Every row comes from one small tree of marks. The marks that hang from a mark follow it in brackets, in the order of their numbers. Every link used is in the known rows. Which tree was each row made from?
In the rows, 128 means zero.
Known rows
z_515[z_260 z_297[z_946] z_604[z_425]]: [147 115 165 153 148 128  95 130  61 142 144 150 152 124 135 101 108  95
 173  92 148  96 141 152 115 133 190 111 114 154 127 155]
z_425[z_604]: [147 112 142 159 146 154 147 154 117 134 116 153 144 116 135 112 124 108
 174 149 133  96 148 147 107 105 141 111 111 177 151 175]
z_532[z_69 z_946[z_297[z_425]]]: [136 127 185 137 146 154 106 115 118 114 124 154 218 122 142 150  96  88
 168 132 135 109 134 167 117  82 167 102 105 173 127 140]
z_333[z_69]: [127 136 110 169 124 143 169 131 120 122 125 148 175 111  90 110 107 113
 170 128 145  77 135 164 112 113 159 105 121 157 132 124]
z_515[z_297[z_425 z_946] z_604]: [158 126 115 154 149 142 106 160 104 127 137 172 151 145 154 123 123  78
 178 106 147 111 137 176 112 119 181 105 110 151 136 144]
z_532[z_69 z_946[z_297[z_515]]]: [139 124 147 146 137 147 112 146 140 118 141 162 220 105 105 130 100 104
 167 145 123  78 126 162 120 105 165  98  92 179 136 141]
z_515[z_260[z_604] z_297[z_946[z_532]]]: [169  96  98 148 133 145 116 117  86 135 125 154 152 108 103 103 133  95
 186 121 123  76 144 140 105  99 151 105  68 172 136 152]
z_260[z_515 z_604]: [148  99 170 160 141 139 149 133  82 125 128 149 182  85 110 116 112 112
 178 154 142  74 153 120 104  85 165 118  91 183 135 114]
z_297[z_515]: [146 125 108 167 123 128 151 123 122 134 136 163 159 107 105 105 115 104
 170 137 126  80 135 148 113 127 161 105 102 169 146 138]
z_425[z_297 z_604[z_260]]: [126  95 211 157 129 173 125  96 127 146 103 159 152 116 126 104 119 115
 178 157 139  95 167 126  96 109 132 103  95 171 140 165]
z_425[z_297[z_515] z_604[z_260]]: [139 111 204 159 123 155 126 101 136 149 117 160 146 112 117 105 121 111
 180 162 131  80 172 127  95 138 141  99  89 171 147 167]
z_333[z_69[z_532[z_946[z_297[z_515]]]]]: [139 145 151 153 134 116 161 165 172 102 137 173 237  93  65 137 108 112
 186 126 136  74 150 170 102 162 168  92 102 168 148 144]
z_604[z_515[z_297]]: [124  78 132 162 125 148 143 130 109 138 110 156 167 128 113 128 111  97
 178 125 122 102 137 135 107  89 173 109 104 172 131 141]
z_69[z_532[z_946[z_297[z_515[z_604]]]]]: [155 126 179 150 149 120 139 165 159 115 147 197 224  97 106 121 113  96
 195 141 139  81 141 166 103 182 184  97  95 167 156 161]
z_69[z_532[z_946[z_297]]]: [140  99 158 150 151 143 137 129 147 111 124 190 233  98 101 143 109 115
 186 135 139 104 141 147 109 128 141 102 101 172 145 153]
z_515[z_297[z_946] z_604[z_260 z_425]]: [137 106 149 159 150 146  86 109 105 133 141 154 129 126 128 112 113 105
 189 101 157  87 145 140 109 142 169  97 114 140 119 155]
z_69[z_532[z_946[z_297[z_425[z_604]]]]]: [159 122 224 136 163 139 126 152 138 110 112 175 213 113 140 163 119  93
 194 135 139 116 169 164  91 139 152  99 103 184 154 183]
z_532[z_946[z_297]]: [139 109 136 145 150 166 126 121 138 130 124 180 214 101 113 135 105 112
 174 140 134  98 142 147 119 106 140 103  97 166 130 159]
z_297[z_425 z_515[z_260]]: [163 155 155 145 112 123 129  96  81 137 132 150 170 122 134 113 101  77
 164 113 127  91 148 153 114 136 192 108 100 175 151 136]
z_260[z_604[z_515]]: [141  83 162 155 143 134 161 111  82 128 113 152 167 102 106 115 105  97
 178 147 132  89 145 123 114  49 171 109  90 193 129 152]
z_260[z_515[z_297[z_946]] z_604[z_425]]: [144  94 167 152 158 120 103 145  62 130 134 145 154 100 108 129 119 117
 185 111 148  84 151 134  98  88 172 113  95 173 113 119]
z_333[z_69[z_532]]: [129 129 141 175 125 116 183 158 128 105 126 154 192 105  77 117 112 116
 178 118 151  85 136 164 102 131 163 104 123 163 152 124]
z_333[z_69[z_532[z_946[z_297[z_425]]]]]: [137 150 188 141 141 133 147 129 138  97 121 167 245 112 100 158 103  99
 189 114 147 101 160 178 100 138 168  94 112 162 137 143]
z_604[z_515[z_260]]: [136 105 169 155 125 142 142  97  79 133 115 149 181 110 124 105  88  95
 153 121 130  92 147 125 126  72 180 114 101 191 142 151]
z_946[z_297[z_515[z_604]] z_532[z_69]]: [143 116 162 152 139 133 119 148 146 114 144 155 184 126  88  93 118  81
 183 162 125  53 111 175  77 127 187  94  96 175 156 142]
z_515[z_260 z_297 z_604]: [148 102 140 160 115 149 125 147  91 164 129 160 172 128 133  86 111  96
 182 122 136  95 136 143 109 151 197 113 107 146 144 128]
z_260[z_515[z_297] z_604[z_425]]: [136  86 196 151 138 126 125 123  63 146 121 138 165  96 106 122 117 117
 197 126 140  86 152 116  88 105 186 116 103 169 113 113]
z_333[z_69[z_532[z_946[z_297]]]]: [127 127 166 154 141 136 158 155 155 103 124 173 243  95  76 139 107 119
 184 123 147  86 148 167 104 139 154  99 112 163 140 144]
z_515[z_604[z_425]]: [131 110 174 162 153 129 139 103  81 127 139 148 149 116 124 101 108  99
 182 122 153  93 136 152 110 127 181 109 124 157 129 154]
z_532[z_69 z_946]: [133 117 135 168 139 162 132 128 116 121 139 138 192 102 123 129 105 109
 170 135 132  98 122 155 147  74 153 110 103 176 135 130]
z_604[z_425]: [127 111 155 161 144 132 133  81  86 124 126 147 152 107 116 119 102 114
 175 116 144  99 133 143 111 103 157 110 125 165 126 147]
z_69[z_532]: [139 109 139 175 133 122 159 135 124 119 123 172 179 107  98 120 113 113
 176 125 142  98 132 150 102 130 150 108 113 170 156 137]
z_297[z_515 z_946[z_532[z_69]]]: [151 133  81 170 141 121 116 142 129  99 152 138 149 114  90 108 124  93
 158 131 123  61 112 175 108  84 150  96  90 189 151 141]
z_532[z_69 z_946[z_297]]: [130 108 163 145 149 169 114 139 128 123 130 161 220 106 115 135  94 108
 167 145 135  97 119 152 125  80 148 103  99 173 130 136]

Write each row's tree
[146 133 227 134 138 115 108 111  86 136 142 160 183 115 119  90  91  90
 177 122 143  72 144 149  95 171 214 104 110 169 138 165]	z_946[z_297[z_515[z_260 z_604[z_425]]]]
[168 123 147 146 119 118 144 123  77 138 133 149 170  93 104  91 103  98
 178 138 125  72 150 125 115 122 188 110  78 184 140 140]	z_297[z_515[z_260[z_604]]]
[123  80 147 162 113 164 127  92 126 145 106 155 157 127 116 125 100 108
 185 125 127  87 150 111 101  93 165  98  98 161 131 135]	z_604[z_260 z_515[z_297]]
[140 115 139 147 127 132 122 124 145 116 131 152 189 121  75 108 117  94
 175 153 117  58 112 168  82 110 158  94  92 180 152 135]	z_946[z_297[z_515] z_532[z_69]]
[145 117 138 138 141 152 125  72 120 114 111 170 173 128 111 131 115  80
 185 139 125  89 137 159  73 109 147  98  99 168 142 152]	z_946[z_297[z_425] z_532]
[117  72 244 146 152 128 141  48  55 134 106 143 166 100 103 113 105 101
 180 142 140 103 158 119 104  52 182 111  93 198 107 158]	z_260[z_604[z_425[z_297] z_515]]
[152 141 195 135 127 137 100 101 139 125 136 180 171 132 132 116  92  75
 190 138 147  68 156 146  81 166 189  87  98 154 144 150]	z_946[z_297[z_425 z_515[z_604[z_260]]]]
[150 118 164 150 143 123 139 148 164 111 135 195 227  93  84 134 112 109
 183 134 128  88 141 152 103 157 156  94  92 174 154 158]	z_69[z_532[z_946[z_297[z_515]]]]
[138 127 174 153 112 138 131  93  96 157 126 166 188 110 112  86 104 101
 152 134 124  87 152 139 107 132 173 113  89 174 145 133]	z_425[z_297[z_515[z_260]]]
[146 111 172 145 122 160 110 112 123 144 104 147 134 139 149 135 123  95
 201 125 132 106 165 131  90 136 156  97 105 153 140 152]	z_515[z_297[z_425[z_604[z_260]]]]
[144 114 128 150 145 135 113 135  93 122 117 161 151 141 141 150 108  80
 163  99 132 115 149 156 113  66 173 104 107 178 126 149]	z_604[z_515[z_297[z_425 z_946]]]
[135 102 223 151 169 120 112 109  50 123 131 151 176  84 110 119 112 120
 162 130 158  89 167 136  99  63 157 118  90 191 111 132]	z_260[z_515 z_604[z_425[z_297[z_946]]]]
[135 116 177 137 137 144 111  89 116 106 118 148 187 138 113 134 106  77
 173 140 125  89 124 171  74  81 161  95 104 175 142 138]	z_946[z_297[z_425] z_532[z_69]]
[150 133 109 156 150 132 106 106 106  90 137 132 151 133 127 130 119  79
 158 118 132  90 121 184 105  61 143  99 103 183 143 140]	z_297[z_425 z_946[z_532[z_69]]]
[144 115  86 168 147 139 120 131 120 101 141 139 153 118 102 114 122  98
 160 130 131  73 109 171 107  61 125 102  97 179 147 148]	z_297[z_946[z_532[z_69]]]
[150  99 110 158 123 148 100 130  99 125 132 134 164 130 108 102 122  94
 166 108 122  82 117 158 106  91 157 103  92 169 146 138]	z_515[z_260 z_297[z_946[z_532[z_69]]]]
[129  97 140 148 140 152 124 110 134 112 124 148 189 121  93 114 113 100
 172 154 126  75 113 163  84  83 145  98 102 176 144 138]	z_946[z_297 z_532[z_69]]
[151 139 202 157 136 115 130 105  74 135 152 143 160 108 125  82  99  87
 177 115 142  74 148 144 110 160 214 110 111 168 146 154]	z_297[z_515[z_260 z_604[z_425]]]
[133 132 132 177 134 133 178 161 139 103 133 156 212  87  84 136 114 121
 187 118 142  93 145 165 127 133 157 104 112 161 146 136]	z_333[z_69[z_532[z_946]]]
[159 122 190 139 129 101 131  88  56 139 134 133 153  90  99  97 101  99
 184 122 134  78 153 123 109 125 200 108  90 179 128 149]	z_297[z_515[z_260[z_604[z_425]]]]
[139 110 147 152 131 152  93  90 109 121 116 158 139 141 143 151 100  85
 170  96 139 101 163 128 110  75 164  92  96 168 129 147]	z_604[z_260 z_515[z_297[z_425 z_946]]]
[141 110 212 150 140 151 125  94 108 120 102 137 140 129 156 142 101  84
 183 136 134  98 179 125 103  79 158  99 100 190 144 177]	z_297[z_425[z_604[z_260 z_515]]]
[165 135  64 165 142 125 128 121 129 113 149 163 138 109  92 108 132  95
 163 130 122  60 133 165 107 113 132  98  88 174 149 164]	z_297[z_515 z_946[z_532]]
[146 135 174 138 122 144 102 138 116 125 140 153 228 102 117 119  86 101
 160 135 121  78 136 151 125 116 181 103  86 182 141 139]	z_532[z_69 z_946[z_297[z_515[z_260]]]]
[126  89 214 148 147 136 132  56  68 143 115 150 164  98  99 106 114 113
 184 141 146 105 148 128 103  86 165 110  99 176 109 146]	z_260[z_604[z_425[z_297]]]
[140 103 103 170 142 146 107 186 106 134 133 166 170 116 123 134 118 117
 161 115 141  84 144 148 108  95 150 115 104 165 136 107]	z_260[z_515[z_297[z_946]]]
[147 110 183 151 137 147 120 177  96 143 114 146 166 131 156 145 128  97
 188 131 131 104 167 148  83 124 177 114 110 171 146 127]	z_260[z_515[z_297[z_425[z_604]]]]
[141 106 218 139 155 125 103  62  41 134 121 148 164  97 111 103 105 109
 160 115 150 103 159 133 118  72 166 115  86 185 114 162]	z_515[z_260[z_604[z_425[z_297[z_946]]]]]
[157 139 176 141 144 119 128 129 144 108 131 186 223 106 117 158 108  90
 188 119 133  99 156 164  99 157 177  92  94 171 150 154]	z_69[z_532[z_946[z_297[z_425 z_515]]]]
[144  83 150 161 129 142 139 157  91 147 118 153 178  98 107 122 122 113
 190 141 136  81 148 119  94 103 174 116  88 168 130  98]	z_260[z_515[z_297] z_604]
[148 118 117 147 132 136 136 107 150 122 127 174 176 114  80 108 122  94
 183 152 118  59 134 155  73 129 151  94  88 169 147 158]	z_946[z_297[z_515] z_532]
[113  80 195 158 125 144 113  62  97 140 107 136 143 122 112 132  94 110
 198 104 136  92 153 103  97  98 175  95 110 162 115 144]	z_604[z_260 z_425 z_515[z_297]]
[146 126 165 146 146 143 112 170 141 122 152 162 216 111 112 116 103  92
 174 152 131  74 123 168 117 127 188  96  95 175 142 140]	z_532[z_69 z_946[z_297[z_515[z_604]]]]
[142  85 158 161 147 153 101 151 130 126 108 153 130 127 138 136 117 104
 179 127 133  86 165 121 106  82 142  94  93 178 138 183]	z_425[z_604[z_260 z_515[z_297[z_946]]]]
[128  89 221 148 172 122 119  74  58 116 116 149 158 102 111 122 106 103
 163 129 148 104 159 133 111  29 161 108  88 204 102 167]	z_260[z_604[z_425[z_297[z_946]] z_515]]
[126 114 218 162 160 149  93  59  96 128 135 163 145 114 131 101 103 108
 170 116 167  90 158 142 111 113 159 101 105 156 120 163]	z_515[z_604[z_260 z_425[z_297[z_946]]]]
[134  95 195 162 140 159 138 106 120 125 109 141 138 110 133 125 105 108
 182 151 133  82 171 110 109  80 149 100  99 187 145 185]	z_425[z_604[z_260 z_515]]
[128 108 138 164 146 150 115  95 115 113 130 150 166 125 101 105 127 100
 151 139 131  85 120 175 105  53 129 104  93 182 141 139]	z_425[z_297[z_946[z_532[z_69]]]]
[175 146 171 139 116 117 134  96  72 133 133 144 165 108 123 106 100  76
 176 126 129  85 156 136 115 120 202 106  79 184 140 135]	z_297[z_425 z_515[z_260[z_604]]]
[140 112 167 167 166 130  97 166  84 125 149 154 156 115 130 119 119 106
 177 104 156  83 148 154 102 125 186 114 119 159 128 129]	z_260[z_515[z_297[z_946] z_604[z_425]]]
